What can hang from each mark:
k498: k751
k434: k359 k751
k567: k359
k607: k359 k751
k751: k498 k567 k607
k359: k434 k498 k607

Known rows, with every way that one mark hangs from another:
k607[k359[k434] k751[k498 k567]]: [  3  -7   4  53   1  13  13  -4  28  15  15   9   3  13  -4  18 -31 -10]
k498[k751[k567 k607]]: [ -2   0   4  12 -21   8  -2 -14  -2   2   5   7  18   6  -4 -23 -44   7]
k567[k359[k434 k607[k751]]]: [  0  14 -17  12   8  19  10   6 -10 -10  12   4  -1   4  -9  -2   1  11]
k751[k567[k359]]: [  8  21 -10  -1   7   3  -5 -10   2  -7  12   9   5   5 -12  -2 -46  -1]
k434[k359[k498 k607] k751[k567]]: [  8   4  -6 -33  -2  12   3 -22   0 -24  18 -14   1  -8 -29 -18 -33  19]
k498[k751[k567[k359[k434]] k607]]: [ -5  10  -5  11 -14  17   1 -15   4  -3   5   5  13   6  -3 -34 -45   4]
k567[k359[k434]]: [  3  18 -11   0  15  22   4  -5  10 -15   4   2  -2   4 -12 -14  -4  -9]
k359[k434 k607]: [ -2  -8  -3   1  -7  24  -9   1  -6  -7  15   3  10  -3 -20   0   9   7]
k567[k359[k607]]: [  9  26 -11  -1  15   4   1   0 -24 -12  12   7   0   4 -12   2  -3  23]
k567[k359[k434[k751[k607]] k498]]: [  7  13 -15 -12  16  29  14 -18  25 -16  -2  -4  -4   9 -20 -24 -17   5]
k751[k498 k567 k607]: [ -4   3  -2   6   5   0  -2 -25  22   9  10  15  18  27 -10  13 -65  26]
k567[k359]: [  9  27  -9  -2  20   6   7  -5  -5 -13   3   5  -2   7  -9  -5  -9   1]
k607[k751]: [ 6 -5 -3 21 -1  9 19  7 -2  0  5  8  6  8 -7 11 -2 -7]
k434[k751[k567 k607[k359[k498]]]]: [ 14  -1   1   2  -7  12  -1 -28   4   4   5   5   8  15 -20  -7 -52  18]
k567[k359[k434[k751] k498 k607]]: [  9  12 -15 -13  14  26  12 -10   9 -17  10  -4  -3  -3 -22 -18  -2  13]
k359[k498 k607]: [ 14  -1  -3  -2   7   9   0   5   2  -6  11   4   7  -4 -21  16   3  24]
k751[k498 k567 k607[k359]]: [  2   8   5  29   7  -3  -9 -22  16  17  10  17  12  30  -7  21 -65  30]
k359[k434 k498[k751]]: [  2 -13   5   8  -6  32  13  -3  43  -9   1  -8   6 -12 -13 -28   7 -22]
k434[k359[k498[k751[k567 k607]]]]: [ -2   8   0 -10  -2  12   2 -11  18 -19   3 -10   3   2 -13 -22 -32   8]
k751[k498 k567[k359[k607]]]: [  4  20  -8   3  19  -7   6 -15  10   0  21  12   8   8  -9  11 -44  23]
k607[k359 k751[k567]]: [ 12   1   4  48  -5   2   4   4  -5  14  12  12   3  11  -4  22 -33  -4]
k751[k498]: [  4   1   7   5  18   1  15 -12  23  -1   8   6   8  10 -10  11  -5   2]

Rows:
[ 12  22  -6   3  16   9  19  -3  16 -14   0  -2  -3  -3  -6 -20  -5  -1]	k567[k359[k498[k751]]]
[  0  14 -11  -8  16  22  17 -25  16 -13   3   0  -1  16 -14 -23 -18   7]	k567[k359[k434[k751[k498 k607]]]]
[  2 -13   0   7 -15  26   0   0  23  -4  16  -3  13 -17 -16 -18 -11   3]	k359[k434 k498[k751[k567]] k607]
[  2   8   0 -11  -3   8   1  -2   2 -20  14 -11   3 -12 -16 -17 -16  15]	k434[k359[k498[k751[k567]] k607]]
[  6 -15  -7 -14  -8  30   1 -14  20  -8  18  -5  10 -10 -31 -12 -17   7]	k359[k434[k751[k567]] k498 k607]
[  9  10  -6 -12  10   2  18 -30   4  -6  20   3   7   4 -16 -12 -37  16]	k434[k751[k498 k567[k359[k607]]]]
[ -4 -13  -7  17 -10  25   6   9  -7  -3  16   4   9   0 -14   6  10   6]	k359[k434 k607[k751]]
[  2   8   4 -10   5  12  11  -4  18 -25   2 -16  -3  -7 -13 -24  -2  -5]	k434[k359[k498[k751]]]
[  2  -5  -2 -10  -1   7  12 -38  13   2  10   7  15  19 -17 -10 -54  19]	k434[k751[k498 k567 k607]]
[ 12  20 -13  -4  10   3  -5  -5   4  -6  16   9   5  -1 -16   6 -42  18]	k751[k567[k359[k498 k607]]]
[ -5   6  -1 -26  10  11  17 -36   7 -20   4 -10   1  21 -18 -22 -26  24]	k434[k359 k751[k498 k607]]
[  2   5  -8 -32  -1  17   3 -32  14 -21   4 -12   2  10 -26 -24 -55  18]	k434[k359[k498] k751[k567 k607]]
[  6  14 -14  -3   6  16  -7  -5  15  -8  16   5   5  -3 -18  -2 -38   8]	k751[k567[k359[k434 k498 k607]]]
[ 12  -4   9  19  -2  23  -1 -13   5  -1   6  -3  -2   4 -17 -10  -1 -13]	k607[k359[k434[k751]]]
[  5  14  -1   9 -10   3   4  -6 -13  -5  16   4  11  -9  -2 -25 -27   4]	k498[k751[k567[k359[k607]]]]
[ -6   6  -3 -26   4   8  10 -41  12 -15  11  -7   4  18 -20 -22 -56  23]	k434[k359 k751[k498 k567 k607]]
[  1  15 -10   4  10  26  12  -7  27 -13  -3  -3   0   4  -9 -29 -12   1]	k567[k359[k434 k498[k751[k607]]]]
[  5  22 -16  -2   9   8  -9 -16  12  -2   3  12   9  20 -14   2 -67  27]	k751[k567[k359[k498]] k607]
[ 10   1   7  52   6  -4  15  -3  13  17  15  13   4  16  -1  28 -35   2]	k607[k359 k751[k498 k567]]
